Each row was made from one path, in order. Every step used is in the known rows, and no mark comes twice. Write each row's path.
In the rows, 128 means zero.
Known rows:
gavem gugopo disa foru: [120 171 151  84 108 101 111 107 145 135 145 110 131 128 130 126 148 124
  64 137 116 121 115 121 156 142 145 160]
bamiv gavem ravul disa: [115 104 151 102 103  86 100 141 129 143 131 127 123 136 154 119 133 131
  59 151 139 148 126 111 129 136 174 107]
gavem gugopo disa zulipe: [112 167 129  81 111  94 100 134 129 120 141 104 133 135 171 119 155 110
  87 142 115 133  97 129 144 145 150 160]
ravul disa zulipe fazil bamiv gavem: [ 90 105 130  82 102  70  88 181 138 138 152 109 136 154 214 120 152 124
  53 160 140 155  88 111 141 132 162 127]
foru gavem gugopo disa zulipe fazil bamiv: [ 94 147 139  86 115  77  78 154 135  88 177  96 143 141 196 116 156 134
  47 130 126 133  92 120 162 144 133 158]
defif fazil: [106 120 152 100 116  84 130 145 115 133 139 126 130 125 142 126 124 145
  92 140 144 138 115 129 141 135 157  92]
defif fazil bamiv: [ 97 116 147  91 109  84 115 138 121 164 150 124 134 128 171 127 129 121
 101 152 150 132 110 116 135 136 159  90]
zulipe fazil bamiv gavem gugopo: [ 88 110 164  94 101  70 104 148 133  99 158 126 138 132 154 119 141 146
 101 138 124 145  92 101 143 144 143 147]
fazil bamiv gavem gugopo: [ 93 122 147  92  93  80 101 132 140 125 148 128 133 129 173 122 142 119
 109 155 108 138 107 107 128 147 152 141]
bamiv gavem gugopo disa ravul: [108 142 174  94 106  93 107 136 146 112 122 117 125 123 143 118 148 118
  42 141 113 135 101 113 128 132 146 155]
disa zulipe fazil bamiv gavem gugopo: [ 88 120 147  83 103  66  89 167 132 107 150 117 138 141 190 115 152 144
 102 144 119 152  81  91 144 145 149 163]
bamiv gavem gugopo disa: [ 96 137 161  83 101  89 117 131 141 119 130 119 133 128 144 119 140 128
  70 139 108 135 104 136 133 142 148 159]
lanu gavem gugopo disa zulipe: [ 97 175 125  89 102  93 111 129 131  97 135 104 139 144 184 122 154 129
  98 134 110 133 115 136 154 136 156 141]
lanu morumef: [132 116 141 114 117  80 118 118 124 105 113 116 125 140  99 126 144 115
 141 148 134 152 137 138 122 135 157 110]
foru disa: [137 121 127 106 118 111 110 125 131 102 129 118 134 136 150 125 141 110
 114 146 108 156 122 138 145 137 152  99]
gugopo disa: [118 153 146 102 115 105 122 123 134 145 130 115 132 132 135 123 137 106
  82 142 140 131 115 157 135 138 146 120]
gavem bamiv: [113 130 139 119 117 101 112 138 122 135 151 115 133 141 113 125 131 121
 115 138 132 135 130 128 143 140 161  94]
bamiv gavem: [107 113 152 112 107  87 123 147 137 129 120 130 128 130 138 121 133 137
 101 151 119 147 121 137 123 139 154 115]
bamiv gavem ravul disa gugopo: [105 116 148 106 105  79  97 153 138 150 142 118 120 131 190 123 131 126
  16 144 125 144 112  98 136 140 170 141]
defif fazil bamiv gavem gugopo: [ 76 101 161  72  94  66 109 145 130 137 150 129 135 123 185 123 132 140
  87 148 118 136  98  97 133 140 161 129]
fazil bamiv gavem gugopo disa: [ 89 137 154  73  95  88 102 125 148 152 141 120 137 130 178 120 144 103
  77 149 114 130  96 126 127 143 150 158]
defif fazil bamiv gavem gugopo disa zulipe: [ 74 122 153  41  98  70  95 158 135 170 137 112 140 132 226 117 147 121
  56 148 119 134  74 107 134 140 164 161]
defif fazil bamiv gavem ravul disa: [ 93  82 161  70  98  74  95 146 125 180 143 129 129 133 196 122 129 125
  42 155 156 141 109  88 130 131 183  91]
zulipe disa: [121 151 116 115 117 112 124 125 129 123 147 114 131 138 124 124 131 113
  72 148 139 150 108 130 146 141 158 119]
gugopo disa foru gavem: [119 153 143 103 118  99 107 123 156 135 147 105 132 131 138 125 142 135
  24 137 123 121 137 149 154 136 140 122]
lanu gavem bamiv: [ 97 139 133 123 108  99 123 134 123 110 146 113 140 150 124 127 129 140
 122 130 126 133 150 136 152 131 169  75]
disa ravul: [132 144 151 135 119 103 112 136 132 113 130 122 119 128 127 125 141 113
  89 152 137 141 124 115 129 130 146  99]
ravul disa: [116 132 122 112 106  94 114 137 130 118 155 115 127 141 158 128 141 112
  69 156 139 141 125 140 144 131 157  98]
gugopo disa zulipe fazil: [114 151 146  90 125  91 111 158 123 125 131 104 137 143 148 117 148 130
  77 132 150 144  90 138 151 137 144 139]

Write each row's path:
[119 160 129  91 118 104 108 142 133 155 122 106 133 140 163 120 148 105
  86 148 135 138 104 147 136 140 153 133]
gugopo disa zulipe
[114 140 115 107 104  92  94 138 117 119 135 112 129 153 187 123 146 131
  83 148 139 146 139 108 152 130 182  88]
lanu gavem ravul disa zulipe
[ 84 111 131  74  95  61  81 173 136 104 168 107 137 150 221 120 158 134
  54 153 123 151  81  92 152 136 158 154]
ravul disa zulipe fazil bamiv gavem gugopo
[112 144 143 102 120 103  97 132 153 146 161  96 138 140 125 125 138 132
  19 126 121 116 140 140 164 135 152 115]
gugopo disa foru gavem bamiv
[111 123 120 112 112  91  88 146 150 115 186  96 133 149 149 131 140 138
   4 141 120 124 153 123 171 129 163  93]
ravul disa foru gavem bamiv
[ 92 124 155  71 111  80  97 168 143 165 127 111 142 146 186 114 149 119
  72 146 143 147  78 127 134 138 151 149]
gugopo disa zulipe fazil bamiv gavem
[107 103 147  90  96  88  86 134 136 176 144 128 127 139 181 121 137 107
  67 163 145 144 119  99 123 137 175 104]
fazil bamiv gavem ravul disa
[105 119 132 130 121  95 101 147 129  97 171 107 135 139 127 123 129 141
  70 130 121 132 148 138 150 139 151  87]
foru gavem bamiv
[131 162 121 108 115 113 119 117 145 148 147 110 129 138 116 127 138 121
  51 150 132 143 116 114 160 140 162 132]
zulipe disa foru
[122 123 135  91 113  84  73 155 116 145 161 111 132 150 189 118 148 114
  77 151 171 149  98  83 152 138 167 112]
gavem ravul disa zulipe fazil bamiv
[121 142 134 114 113  88  95 140 126 142 157 112 121 132 180 127 132 113
  34 141 140 138 119  98 148 141 164 129]
gavem ravul disa gugopo
[ 99  89 179  79 105  78 102 141 120 189 126 137 130 124 165 117 122 137
  90 145 150 141 110  86 122 141 174  97]
defif fazil bamiv gavem ravul
[133 158 131 131 121 119 114 130 134 112 138 109 122 134 120 124 138 102
  42 152 143 150 105 106 142 131 155 113]
zulipe disa ravul
[108 135 134 124 111  83 103 132 130  54 172 115 130 125 147 122 139 152
  74 133 103 133 137 129 152 145 136 124]
foru gavem gugopo
[127 165 150  93 114 107 118 114 149 169 131 112 131 131 125 126 143 115
  63 143 132 124 121 140 147 137 151 131]
gugopo disa foru
[106 147 116 119 109  86 111 149 139 124 165 104 125 136 196 133 138 109
  25 148 123 137 112 127 149 134 153 133]
ravul disa gugopo
[ 97 112 146 100 100  86 108 140 143 164 132 131 132 134 167 122 135 111
 109 161 125 142 115 126 118 141 156 111]
fazil bamiv gavem
[100 144 169  84  99  94  94 129 153 143 136 116 129 126 173 120 151  92
  50 153 119 131  95 103 121 133 147 153]
fazil bamiv gavem gugopo disa ravul
[ 94 134 161  73 111  73 106 167 133 102 131 108 138 138 162 112 151 151
  64 127 119 148  75 119 150 141 145 180]
bamiv gavem gugopo disa zulipe fazil
[122 171 160 104 113 106 106 121 135 103 140 111 124 123 135 123 148 102
  56 140 127 129 105 115 139 132 140 143]
gavem gugopo disa ravul
[113 141 120 105 102  79  91 131 149  72 189 103 127 134 171 130 151 150
   7 145 100 127 143 116 173 135 147 131]
ravul disa foru gavem gugopo
[ 95 134 185  87 106  84  95 146 145 115 143 114 134 130 154 117 149 120
  39 136 136 137  80  94 137 131 139 156]
zulipe fazil bamiv gavem gugopo disa ravul
[118 136 105 101 109  89  98 157 128 123 148 106 127 148 194 125 154 109
  69 162 133 148 115 131 143 133 164 112]
ravul disa zulipe
[ 90 141 140  62  96  83  88 143 146 157 134 110 138 139 211 117 156  99
  78 156 109 136  86 117 128 144 157 171]
fazil bamiv gavem gugopo disa zulipe
[117 131 120 115 109  87  98 137 154 104 174 105 126 139 165 131 145 141
   5 152 120 130 148 133 163 131 151 102]
ravul disa foru gavem
[105 157 127  92 115  88  90 142 136  84 157  98 135 135 184 118 155 132
  46 134 105 131 112 138 152 145 139 152]
foru gavem gugopo disa zulipe
[148 129 139 117 122 116 101 129 135  96 122 114 125 132 147 126 148 100
  84 149 111 157 119 114 139 127 150  93]
foru disa ravul
[123 116 134 120 114  90  88 135 125  99 165 115 124 136 156 122 134 136
  32 141 141 138 148 121 149 136 159  83]
foru gavem ravul disa
[126 142 124 105 105  94 109 129 145 141 154 112 125 140 152 132 146 121
  50 159 132 133 134 124 155 130 161 109]
ravul disa foru
